Each row was made from one small tree. The marks that hang from a mark follow it in brackets, in the order of their numbers. Every link used is in the known rows. Write each row's tree.
Known rows
k646{k784{k445}}: [ 1.38  0.77 -0.44  0.65 -0.79 -1.50  1.65  0.50  0.14  0.39 -0.88  1.49
 -1.24  0.32 -1.84 -1.17 -1.63  0.94  0.31  0.85 -0.72 -1.76  0.56 -0.09]
k445{k784}: [ 0.38 -0.73 -0.37  0.23 -1.05 -0.18  1.95  0.64  0.39  0.54 -0.84  0.99
  0.05  0.47 -1.14  0.71 -1.01  0.96 -0.66 -0.68 -0.47 -0.53 -0.63  0.48]
k919{k445{k359 k784}}: [-0.33 -1.12 -0.97  2.70  0.16  0.50  1.74  1.18 -0.05 -0.54  0.03  0.91
 -0.65  0.04 -0.48  1.03 -0.94  1.91 -1.02  0.89  0.24 -0.80 -1.21  0.04]
k445{k359 k784}: [ 1.43  0.43 -2.15  1.15 -1.63 -1.59  1.73  1.50  0.88  0.87  0.25  1.41
  0.18 -0.28 -1.85 -0.51 -1.25  1.83 -1.35 -0.60 -0.26 -0.13  0.88 -0.87]
k270{k646{k784}}: [ 1.11 -2.08  0.88 -0.41  0.32 -0.20  0.81  0.32 -0.05  0.46  0.71  2.63
 -1.79  0.41 -1.56 -1.08  0.59  0.99 -0.87  0.21 -0.42 -0.78 -0.07  1.04]
k359{k646{k270 k949}}: [ 0.15 -0.14 -2.42  0.17  2.10  1.01  1.08  0.80  1.78 -1.12  1.36 -1.18
  1.92 -0.43  1.06  0.33 -0.04  2.32  0.52 -0.29  0.97 -0.61  0.68 -1.20]
k359{k445 k646{k270 k784 k949}}: [-0.04 -0.86 -2.36  2.31  3.09  0.47  2.68  1.88 -0.51 -0.36  0.20 -0.69
  0.50 -0.18  1.25  0.96 -0.71  3.42 -0.38 -0.55  0.79 -2.60 -0.38  0.10]
k445{k359{k646} k784}: [ 2.22  0.90 -2.56  2.42 -1.48 -0.94  2.24  1.90  1.05 -0.05  0.22  2.01
  0.63 -0.22 -1.27 -0.21 -1.33  2.06 -0.35 -0.98 -1.50  0.54  1.53 -1.45]
k949{k445 k646}: [-0.36  1.64 -1.30 -0.45  1.27 -0.32 -0.32 -0.87  2.31 -0.83 -0.71  0.10
 -2.49  0.81 -0.33 -0.70  0.90  1.55  0.42  1.39  0.66 -0.34 -0.99  0.85]
k445{k359{k646{k949}} k784}: [ 1.60  0.60 -3.37  2.01 -1.07 -1.00  2.47  1.94  1.57  0.01  0.70  1.17
  1.08 -0.40 -1.23 -0.13 -1.44  2.90 -0.56 -0.94 -0.64  0.00  1.54 -1.42]
k949{k445{k359 k784} k646}: [ 0.63  1.93 -2.81  0.36  0.13 -1.45  0.86  0.16  2.93 -0.18 -0.55  1.05
 -2.38  0.58 -1.66 -1.04  0.01  2.79 -0.48  0.97  0.46 -0.43 -0.34  0.27]
k949{k445{k359} k646{k270 k784}}: [ 0.86  1.99 -3.39 -0.32  1.81 -1.35  0.57  0.20  3.06 -0.19 -0.19  0.57
 -2.54  0.41 -1.82 -1.82 -0.10  3.81 -0.79  1.78  1.86 -1.76 -0.14 -0.96]
k784{k445{k359{k646{k270}}}}: [ 1.97  2.05 -2.24  0.92 -0.01 -2.34  0.40  1.26  1.76 -0.48  1.93  0.50
  0.38 -1.03 -0.35 -2.41 -0.29  0.60  0.58  0.63 -0.23 -0.37  2.26 -0.67]
k949{k445 k646{k784}}: [ 0.26  1.65 -1.40  0.07  0.90 -0.47  0.73 -0.63  1.97 -0.50 -1.72  1.05
 -3.21  1.26 -1.45 -0.73 -0.14  2.42  0.29  1.60  0.26 -1.28 -0.99  0.39]
k359{k646{k949{k445}}}: [ 0.52  0.73 -1.46  1.46  0.83  0.60  0.85  1.04  2.60 -1.62  0.25 -0.54
  0.74 -0.13  0.89  0.83  0.14  2.41  1.08  0.04 -0.18 -0.42  0.62 -1.36]
k949{k445{k359} k646}: [ 0.38  2.40 -2.56  0.20  0.86 -1.32 -0.47 -0.22  2.65 -0.55  0.15  0.33
 -2.39  0.25 -0.89 -1.58  0.71  2.15 -0.06  1.48  0.81 -0.06  0.15 -0.10]
k445{k359}: [ 0.99  1.13 -1.78  1.03 -0.61 -1.44 -0.24  0.94  0.45  0.35  1.12  0.44
  0.15 -0.80 -0.73 -1.26 -0.30  0.86 -0.70  0.05  0.16  0.39  1.53 -1.35]
k270{k646}: [ 0.50 -2.12  1.01 -0.94  0.74 -0.06 -0.24  0.11  0.27  0.14  1.71  1.65
 -1.03 -0.03 -0.44 -1.02  1.66  0.05 -0.79 -0.03 -0.01  0.14 -0.07  1.53]
k270{k646{k784 k949{k445}}}: [ 0.38 -2.07  0.03 -0.75  0.97 -0.51  0.96  0.80  2.35  0.17  1.05  1.23
 -1.67  0.15 -1.57 -0.61  0.84  3.09 -1.23  0.71  1.19 -2.18 -0.42  0.51]
k784{k445{k359}}: [ 1.44  1.91 -1.60  0.53 -0.77 -2.83  0.03  0.88  1.32  0.14  1.64  0.49
 -0.18 -0.96 -0.89 -2.50 -0.39  0.07  0.17  0.84 -0.08 -0.39  1.94 -0.11]
k359{k445 k646{k949}}: [-0.51 -0.46 -1.48  2.78  2.12  0.48  1.62  1.42 -1.02 -0.68  0.49 -0.86
  0.63 -0.31  2.23  1.22  0.11  1.70  0.34 -0.89 -0.31 -0.92 -0.02  0.90]

Write each row's tree
[ 1.60  1.38 -3.09  2.12 -0.34 -0.85  1.27  1.50  0.91 -0.30  0.90  0.85
  0.53 -0.55 -0.85 -0.82 -1.22  2.58  0.01 -0.06 -0.42 -0.17  2.21 -2.27] => k445{k359{k646{k784 k949}}}
[ 1.95  1.19 -1.65  1.72 -0.24 -1.13  1.18  2.38  4.52 -0.86 -0.31  0.63
 -0.49 -0.35 -0.82  0.34  0.12  3.59 -0.53  0.28  0.33 -1.22  0.16 -2.30] => k949{k445{k359{k646{k270}} k784}}
[-0.31 -0.64 -2.48 -1.21  2.28 -0.41  1.71  1.34  4.05  0.13  0.02 -1.73
  0.02 -0.20 -1.45  0.32 -0.79  5.42 -1.44  1.23  3.78 -4.35 -0.95 -1.93] => k646{k270 k784 k949{k445}}
[ 0.97  0.27 -2.34  0.96  1.81  0.60  1.92  1.50  3.04 -1.30 -0.03 -0.38
  0.61 -0.02 -0.08  0.63 -0.64  4.13  0.39  0.37  0.84 -2.10  0.28 -2.19] => k359{k646{k270 k784 k949{k445}}}
[-0.17  0.02 -1.42  0.21  0.36 -0.61  1.73  0.99  2.93  0.02 -0.97 -0.65
 -0.85  0.25 -1.58  0.62 -1.11  4.35 -0.60  1.08  1.69 -3.22 -0.51 -1.41] => k646{k784 k949{k445}}
[ 0.99 -0.02 -0.54  3.93  1.10  0.40  2.34  1.64 -2.04 -0.55 -1.27  1.36
 -0.82  0.36  1.16  1.02 -0.73  1.37  0.51 -0.73 -2.00 -1.07 -0.16  0.40] => k359{k445 k646{k784}}
[ 0.16 -0.05 -3.32 -0.79  2.01 -1.16  1.63  1.78  4.28  0.34  0.64 -1.53
  0.07 -0.57 -1.81 -0.27 -0.90  5.88 -1.78  1.25  3.87 -4.12 -0.10 -2.58] => k646{k270 k784 k949{k445{k359}}}
[ 0.75 -1.67 -0.61 -0.42  0.76 -1.00  0.89  1.13  2.54  0.31  1.47  1.33
 -1.59 -0.15 -1.83 -1.05  0.75  3.36 -1.47  0.77  1.22 -2.00  0.10  0.05] => k270{k646{k784 k949{k445{k359}}}}
[-0.66 -0.09 -3.13 -1.47  2.61 -0.95  0.13  1.43  4.77 -0.09  2.08 -2.92
  1.14 -1.21 -0.19 -0.27  0.57  4.57 -1.64  0.96  4.47 -2.82 -0.08 -1.88] => k646{k270 k949{k445{k359}}}
[ 0.17 -2.50 -0.22 -1.07  0.92 -0.25  1.14  0.37  0.70  0.59  1.45  1.37
 -1.07  0.18 -1.59 -0.93  0.41  2.21 -1.23  0.30  0.84 -1.55 -0.02  1.08] => k270{k646{k784 k949}}
[ 1.49  0.30 -3.83  1.29 -0.15 -0.89  2.47  2.10  2.11  0.07  1.22  0.62
  1.52 -0.59 -1.20 -0.28 -1.25  3.48 -0.99 -0.86  0.42 -0.51  1.37 -1.65] => k445{k359{k646{k270 k949}} k784}
[-0.29  0.36 -2.64 -1.54  2.06  0.18  1.13 -1.33 -0.63  0.46 -0.17  0.60
 -1.41  0.97 -1.30 -1.57 -0.80  1.45 -0.28  0.78  1.07 -0.81 -0.48  1.13] => k949{k646{k270 k784}}
[-0.10 -2.38  0.00 -1.21  1.05 -0.45  0.60  0.78  2.83  0.06  1.75  0.60
 -0.86 -0.12 -0.87 -0.37  1.52  2.48 -1.27  0.25  1.46 -1.43 -0.62  1.20] => k270{k646{k949{k445{k784}}}}
[-0.07  1.08 -1.56 -0.33  0.52 -0.47  1.02 -0.48  2.57 -0.44 -1.32  0.80
 -2.43  1.14 -1.15 -0.17  0.23  2.23  0.01  0.87  0.30 -0.69 -1.39  1.22] => k949{k445{k784} k646}
[ 0.90 -1.54 -1.03 -0.76  0.57 -1.64  1.15  0.75  1.34  0.65  2.21  1.59
 -1.15 -0.25 -2.06 -2.14  0.20  2.23 -1.07  0.65  0.86 -1.76  0.91  1.03] => k270{k646{k784{k445{k359}} k949}}
[-0.62 -1.17 -2.82 -1.60  2.18 -0.07  1.98  0.71  1.69  0.76  0.60 -1.47
  0.81 -0.19 -1.43 -0.11 -1.39  4.19 -1.45  0.61  3.34 -3.52 -0.34 -1.11] => k646{k270 k784 k949}
[ 0.94  2.50 -2.66  0.69  0.46 -1.45  0.57 -0.03  2.33 -0.22 -0.91  1.32
 -3.13  0.69 -1.97 -1.60 -0.32  3.06 -0.17  1.67  0.37 -0.97  0.12 -0.56] => k949{k445{k359} k646{k784}}
[-1.11 -0.67 -2.30 -1.95  2.84 -0.25  0.19  0.97  4.53 -0.30  1.48 -3.11
  1.04 -0.79  0.14  0.37  0.71  4.14 -1.29  0.92  4.37 -3.02 -0.84 -1.22] => k646{k270 k949{k445}}
[ 1.55  2.05 -2.45  1.12 -0.37 -2.39  0.56  1.15  1.78 -0.46  1.95  0.29
  0.45 -1.01 -0.47 -2.22 -0.55  0.81  0.74  0.61 -0.31 -0.32  2.37 -0.48] => k784{k445{k359{k646{k949}}}}
[ 2.14  1.22 -0.87  2.27 -0.37 -0.10  1.92  0.90  0.34 -1.17 -0.71  1.89
 -0.28  0.39 -0.37 -0.42 -1.20  0.90  1.64  0.08 -2.34 -0.33  1.32 -0.87] => k359{k646{k784{k445}}}
[-0.48 -0.46 -3.35 -1.39  2.07 -1.07  1.09  1.77  4.97  0.16  1.64 -2.44
  1.15 -0.96 -0.77  0.08  0.05  5.05 -1.96  0.63  4.27 -3.08 -0.46 -1.62] => k646{k270 k949{k445{k359 k784}}}
[ 1.42  1.11 -1.04  1.35 -1.00 -1.66  0.84  1.98  3.96 -0.26 -0.65  0.62
 -1.09 -0.27 -1.32  0.22  0.04  3.07 -0.92  0.51  0.47 -1.28 -0.12 -1.68] => k949{k445{k359 k784}}
[-0.49  0.59 -2.08  0.00  0.69 -1.11  0.07  1.10  3.64 -0.21  1.03 -1.80
  0.25 -0.80 -0.41  0.06  0.21  3.44 -0.77  0.76  2.41 -1.73  0.25 -1.40] => k646{k949{k445{k359}}}
[ 1.97  2.20 -1.90  1.43 -0.63 -2.36  0.41  1.13  1.39 -0.50  1.57  0.90
  0.12 -0.86 -0.48 -2.30 -0.44  0.18  0.86  0.56 -0.96  0.05  2.44 -0.50] => k784{k445{k359{k646}}}
[-0.96 -1.01 -2.46 -1.86  2.39 -0.28  1.16  1.26  4.69 -0.03  1.10 -2.63
  1.06 -0.60 -0.43  0.72  0.22  4.64 -1.61  0.55  4.15 -3.27 -1.18 -0.97] => k646{k270 k949{k445{k784}}}
[ 0.25 -0.76 -1.29  3.61  0.23  0.97  2.05  1.48  0.09 -1.19 -0.05  1.38
 -0.33  0.09 -0.04  1.26 -0.97  2.08 -0.33  0.63 -0.67 -0.39 -0.77 -0.35] => k919{k445{k359{k646} k784}}
[ 0.51 -0.01 -2.31  0.49  1.86  0.70  1.53  1.49  3.53 -1.37  0.68 -0.99
  1.34 -0.31  0.64  0.90  0.09  3.53  0.25 -0.14  1.12 -1.37  0.08 -1.52] => k359{k646{k270 k949{k445{k784}}}}
[ 0.23 -1.01 -1.62  3.11  0.87  1.04  2.09  1.60  0.51 -1.13  0.35  0.98
 -0.03 -0.02  0.05  1.12 -0.88  2.43 -0.64  0.70  0.07 -0.73 -0.88 -0.53] => k919{k445{k359{k646{k270}} k784}}
[ 1.41 -1.53  0.71 -0.47  0.15 -1.10  0.94  0.42  0.46  0.42  1.11  2.69
 -1.92  0.22 -1.74 -1.89  0.51  0.66 -0.57  0.58 -0.54 -1.17  0.36  1.46] => k270{k646{k784{k445}}}
[ 1.22  1.37 -3.00  1.77 -0.01 -0.78  0.54  1.37  1.16 -0.47  1.60  0.19
  1.03 -0.85 -0.11 -0.86 -0.50  1.93  0.09 -0.22 -0.14  0.52  2.22 -1.95] => k445{k359{k646{k949}}}
[-0.09 -0.41 -3.05 -1.72  1.98 -1.36  2.10  0.85  2.37  0.65  1.18 -1.37
  0.61 -0.41 -1.67 -1.24 -1.54  3.83 -0.96  1.10  3.22 -4.00  0.26 -0.51] => k646{k270 k784{k445} k949}
[-0.20 -0.46 -1.63  3.40  1.12  0.99  1.37  1.23  0.01 -1.35  0.46  0.58
 -0.36 -0.16  0.23  0.81 -0.91  2.41 -0.08  1.26  0.12 -0.84 -0.27 -0.90] => k919{k445{k359{k646{k784 k949}}}}
[ 0.34  0.58 -2.30  0.72  0.12 -1.31  1.59  1.49  3.15  0.21 -0.43 -0.42
 -0.81 -0.14 -2.00 -0.03 -1.29  4.73 -0.96  1.10  1.82 -3.04  0.26 -2.11] => k646{k784 k949{k445{k359}}}
[ 0.40  1.33 -3.41 -1.27  1.68 -1.23  1.12 -0.95  0.03  0.54  0.57  0.85
 -1.51  0.55 -1.77 -2.74 -0.98  1.48 -0.19  1.21  1.03 -0.99  0.49  1.07] => k949{k646{k270 k784{k445{k359}}}}
[ 0.38  0.23 -2.21  0.47  2.23  0.76  0.87  1.28  3.39 -1.58  0.95 -1.35
  1.35 -0.49  1.05  0.62  0.43  3.18  0.49  0.12  1.24 -1.19  0.33 -1.72] => k359{k646{k270 k949{k445}}}
